What can hang from each mark
Z: D
M: D G
H: D
V: D
P: H M
R: G P
D: H R V Z
G: H R V Z

Known rows, with every way that one mark hangs from another
M[D[H R[P] V Z] G]:  43.5 -49.5  25.9  -5.1 -31.8  52.4  33.1   5.3  -9.0  22.6  -1.3  -4.1  19.6 -15.3  52.7  30.8  -7.5 -12.5  46.8  -2.9 -30.9
M[D[H Z]]:   2.9 -30.9 -11.6  -5.7 -20.8  32.3  16.9   4.8   2.3  10.4 -29.2  31.3  -8.8 -20.2  48.9 -22.4  25.8  -1.3  40.3   3.9 -32.7
H[D[R[P] V]]:  11.2 -37.6  16.6  -0.9 -16.7  28.2  -3.3 -11.2  -6.9   2.0  -5.3  -8.2 -15.3 -14.1  26.6   0.4   0.1   7.0  43.5  18.6 -33.7
Z[D[R[G P[H]] V]]:   1.5 -35.8 -18.7 -14.5 -14.3  35.2 -14.4   1.4  -3.2 -11.8 -11.0 -19.4 -18.6  -4.7  22.5  19.3  -9.8  29.1  46.2   7.8 -33.0
V[D[H Z]]:   4.5 -27.4  -0.2 -17.6 -18.2  21.5   6.9  22.5  23.2  -1.1 -38.4  42.3  -4.9 -11.2  34.2 -33.7  31.2 -14.4  58.1   5.0 -26.8
H[D]: -23.0 -14.1  -8.3  -2.7   6.7  19.0 -27.4 -12.8 -11.4   0.5 -18.3  21.9 -49.8 -20.0  26.0 -37.1  29.9  11.8  38.7  22.4 -29.5
Z[D[H R[G P[M]] V]]:  12.7 -39.0 -25.2  -8.1 -24.3  40.0   3.5   5.7  -1.4  -7.6 -22.6 -10.7 -16.4  -4.7  34.4   4.8  -5.1  26.5  42.8   3.8 -37.1
M[D[H Z] G]:   9.4 -26.3   0.3  -6.6  -7.9  43.9   9.4   4.1 -13.5  21.0 -14.7  25.2 -15.5 -21.9  52.0  -6.5  22.9  -7.4  42.4   0.5 -26.7
V[D[H R[G P[M]] Z]]:  14.8 -31.7   9.0 -11.6 -31.1  16.4   9.0  28.0  20.1  -9.6 -33.9  10.3   0.1 -14.4  23.0  -8.2  -0.3   6.0  66.9  -2.2 -19.0
P[M]: -36.5 -15.1 -30.4 -16.2 -14.9  19.0 -32.3  -2.0  -2.8 -14.4 -35.2  32.3 -50.9  -9.3  16.3 -37.4  36.0  18.1  46.1   5.2 -36.1
P[H[D[R V Z]] M[G]]:  -3.0 -40.8   3.9  -7.6 -38.7  45.8 -40.1  10.6 -35.4   2.4 -22.3  18.0 -12.8   6.4  44.9 -15.6  18.4   3.8  65.0 -13.3 -42.1
M[D G]: -11.2 -16.1   3.9 -14.8   9.4  41.5 -15.1 -12.8 -19.9  15.8  -3.5  12.7 -41.6 -23.3  29.8   3.6  21.3  10.7  36.0  17.5 -20.1
M[D[V] G[H]]:   1.8 -28.5  10.3 -19.9  13.0  46.7 -20.2 -11.8 -28.3  10.5   2.0  17.3 -29.9  -0.2  35.7  16.2  17.9  -4.5  44.0  16.9 -24.8
R[G[Z[D]] P[H]]: -37.9   4.8 -39.1 -14.8  22.3  13.8 -40.4   0.5  -3.6 -20.3 -31.4  -5.2 -48.4 -18.1   3.2  -3.5   7.9  44.4  59.6  12.8  -7.3
M[G[V Z]]: -35.3   7.6 -11.5 -37.8  51.2  29.1 -23.3 -22.7 -15.6 -20.0  -4.2  36.7 -41.9   1.0  10.6  -6.2  51.3   4.1  77.2  25.2  -8.6
M[D[R[P] V] G[H]]:  22.4 -28.9  27.8 -14.0  -2.6  45.7  -3.5 -15.6 -23.4   7.8   8.6  -6.4 -13.7  -0.8  26.5  39.6  -7.3   0.5  48.1   9.8 -24.9
M[D[R[G P] V Z]]:  22.6 -53.4  18.0  -6.0 -21.5  28.1  18.5   4.3   8.1  -0.6   3.4 -13.1  12.2 -21.8  30.0  34.6 -15.9   7.9  48.2  21.1 -24.2
P[M[G[H R Z[D[V]]]]]: -28.7   5.9 -19.9 -29.3  30.5  31.3 -51.4 -14.7 -25.1 -33.0 -25.8  31.9 -48.5  21.1   8.4  -8.9  46.0  27.7  75.7   5.2 -17.8
Z[D]: -23.9  -8.4 -36.1 -12.3   6.1  30.2 -23.3  -9.0   6.4 -11.5 -22.7  23.8 -48.9  -9.8  17.8 -22.6  30.6  24.3  36.4  22.6 -37.4
Z[D[H V]]:   2.0 -35.2 -34.1 -14.1 -11.0  45.1   2.1   1.4   2.0   0.9 -26.6  21.2 -21.4  -2.2  46.6 -20.0  26.5   6.5  34.4  10.9 -45.1
D[H R[G P[M]] V Z]:  23.6 -55.1  -6.2  -5.3 -41.8  22.4  19.6  20.5   7.9 -10.2 -20.7   1.0  10.7  -9.9  41.4   4.1  -8.7  -3.3  59.8 -10.8 -37.0
H[D[Z]]: -15.9 -20.6  -6.7   3.4  -1.8  15.9 -20.6  -0.3  -0.9  -3.8 -18.7  30.9 -31.9 -20.1  27.9 -36.5  29.9   1.5  47.3  20.8 -32.7
R[G[H Z]]: -36.3   6.6 -24.4 -21.2  48.8  -3.0 -39.9 -19.3  -3.3 -36.1 -17.1  38.0 -53.0  -1.5  10.7 -18.8  30.8  14.6  71.8  21.3 -14.0

Rows
-20.9  -2.3 -31.1 -20.6  17.0  26.1 -26.2  -8.9 -10.0 -33.7 -13.2   2.5 -46.0   9.8  -3.4   7.2  11.1  39.0  61.6  20.6 -22.0 : Z[D[R[G[H V] P[M]]]]
-20.2 -11.0 -14.6 -27.7  -2.6  23.0  10.1   5.3 -13.1 -15.1 -33.7   5.4 -21.0  -8.0   7.4  -9.2  37.5  23.8  64.6  -4.2  -1.1 : G[R[P[M[D[H Z]]]] V]
  2.9 -21.1   4.1 -18.7  17.8   9.1 -10.7 -17.0   2.0 -32.7  -2.6   4.0 -13.5   4.4  12.1  21.3  -2.6   7.5  74.1  16.5 -20.6 : D[R[G[H Z] P] V]
  0.1 -31.8  -4.4 -13.2 -29.5  23.8   9.8  12.6  -5.4  -3.4 -36.2  -1.5  -9.9 -15.6  22.6  -5.6  18.6  18.0  49.7 -12.0 -16.0 : G[R[P[M[D[H V Z]]]]]
-16.5  17.5  11.4 -22.8  54.1  25.9 -29.6 -31.0 -32.0 -22.1   1.2  21.4 -39.7  12.1   3.2   5.0  30.1   8.3  85.6  24.5  -5.7 : M[G[H[D[R[P]]] V Z]]
 -2.2 -42.9   0.7  -0.6 -10.2  25.1 -13.9   4.8  -1.0   0.3 -12.2  24.9 -13.3 -12.9  37.9 -23.4  24.4  -8.5  48.1  24.6 -36.9 : H[D[V Z]]
-28.2   5.2 -39.4 -24.8  46.6  20.7  -5.7  -6.2  -0.7 -24.0 -20.0   2.4 -39.6 -12.3   5.6  -0.8  22.4  32.7  66.0  29.8   1.1 : R[G[V Z[D[H]]] P]
 21.0 -46.9   9.7  -7.1 -33.9  21.6  15.9   4.4  21.6 -13.8  -6.2   6.2  13.3  -7.6  22.6  14.5  -2.4 -11.4  56.7   5.8 -41.9 : D[R[P] V Z]
-24.5 -13.1  -3.7 -33.4  29.3  11.9 -11.4  10.9   8.1 -14.8  -8.2  -7.6 -37.8 -21.1  -9.0   9.5  10.9  16.7  60.8  34.2   8.9 : R[G[V[D]] P]
  6.0 -17.0 -26.2 -10.0 -13.7  38.5   7.7 -13.6   2.8  -8.7 -27.2  24.3 -23.7   0.1  41.3 -22.4  23.7  16.7  41.4   0.5 -48.6 : Z[D[H R]]
 20.2 -39.8  14.4 -18.8  -6.0  43.5  17.8   3.2 -19.1  12.9  -9.5  12.1   0.7 -12.0  52.4   8.8  26.1  -7.0  51.6  -7.3 -18.3 : M[D[H V Z] G[R]]
 -7.9  -5.0  15.4 -30.0  27.2   8.2 -22.6 -11.5  11.3 -33.2 -17.1  33.5 -21.0   8.0   9.4  -4.7  21.0  11.3  82.7  23.9 -12.2 : V[D[R[G[H Z]]]]
 30.8 -55.5   0.6 -10.4 -39.1  31.4  31.1   4.2  13.1  -7.6 -17.3  33.5  23.4   4.1  58.8 -11.8  18.1 -25.5  58.8  -9.6 -54.6 : D[H R V Z]
-19.2  -1.1   9.9 -20.6  25.0  22.7 -36.9 -11.6 -32.9  -7.3 -17.4  -5.8 -35.8  -9.6  13.0   1.6  25.4  20.5  71.4  -2.4   0.2 : M[G[R[P[H[D[V]]]] Z]]
  2.3 -45.3   3.2  -6.8 -34.1  31.8 -18.3   2.5 -14.7  -3.3 -20.3  19.3   0.2   2.3  46.4 -19.6  17.7  -2.5  59.0  -3.9 -44.8 : P[H[D[R V Z]]]
 -3.5 -22.1   6.0  -9.3   0.7  37.8  -8.3  -0.7  -8.9  12.1  -3.8  22.0 -23.7 -22.7  31.8   4.9  21.2   0.5  44.7  16.3 -23.7 : M[D[Z] G]
-19.2 -24.9 -23.8 -17.1  -1.4  25.0   3.6  17.5 -10.6  -3.6 -23.2  -2.6 -25.6 -22.6  16.7   0.2  11.6  22.9  54.6  14.1  -3.4 : R[G[V] P[M[D[H Z]]]]
-31.6 -16.2 -23.6 -11.2 -36.8  30.8 -31.8   9.5 -18.7   7.0 -45.7  -4.8 -41.5 -19.9  12.6 -13.5   9.7  35.3  39.2  -8.3 -21.2 : R[P[H M[D]]]
-49.1  17.9 -45.1 -27.8  50.7  14.6 -46.0  -6.5 -12.2 -42.9 -25.2  13.9 -58.7   8.0 -17.6  -2.0  27.4  44.9  78.6  32.6   1.1 : R[G[H V Z[D]] P[M]]
 35.0 -51.2   4.2  -4.7 -44.3  27.7  36.2  10.1  16.9  -4.1 -18.1  10.2  22.7  -6.6  44.6   2.0  -0.5 -19.8  54.9 -10.9 -45.3 : D[H R[P] V Z]
-31.4   2.1 -27.5 -22.6  -7.0  43.5 -52.2  -9.4 -26.9 -18.1 -37.7  28.5 -39.7  13.8  22.6 -17.8  34.3  35.8  72.3 -10.2 -33.5 : P[H M[G[Z[D[R]]]]]
-44.8   9.1 -27.8 -37.6  67.2   3.9 -33.4 -21.6 -10.5 -44.0  -9.6  40.0 -48.9   9.7   3.6 -12.4  43.8  13.1  84.7  31.4  -4.2 : R[G[H V Z]]
-17.6 -10.5   6.0 -27.3  -9.9  14.9 -30.9   9.1   5.2 -22.0 -37.6   4.5 -19.4  -4.9   1.8  -2.6   7.0  31.7  79.0   4.8  -6.1 : V[D[R[G[Z] P[H M]]]]
 23.4 -35.4  17.9 -12.9 -10.1  39.3  21.6   9.2 -16.2  16.9  -9.8  -9.0   0.2 -21.6  39.9  21.3   9.4  -2.4  48.4  -8.9 -10.6 : M[D[H V Z] G[R[P]]]
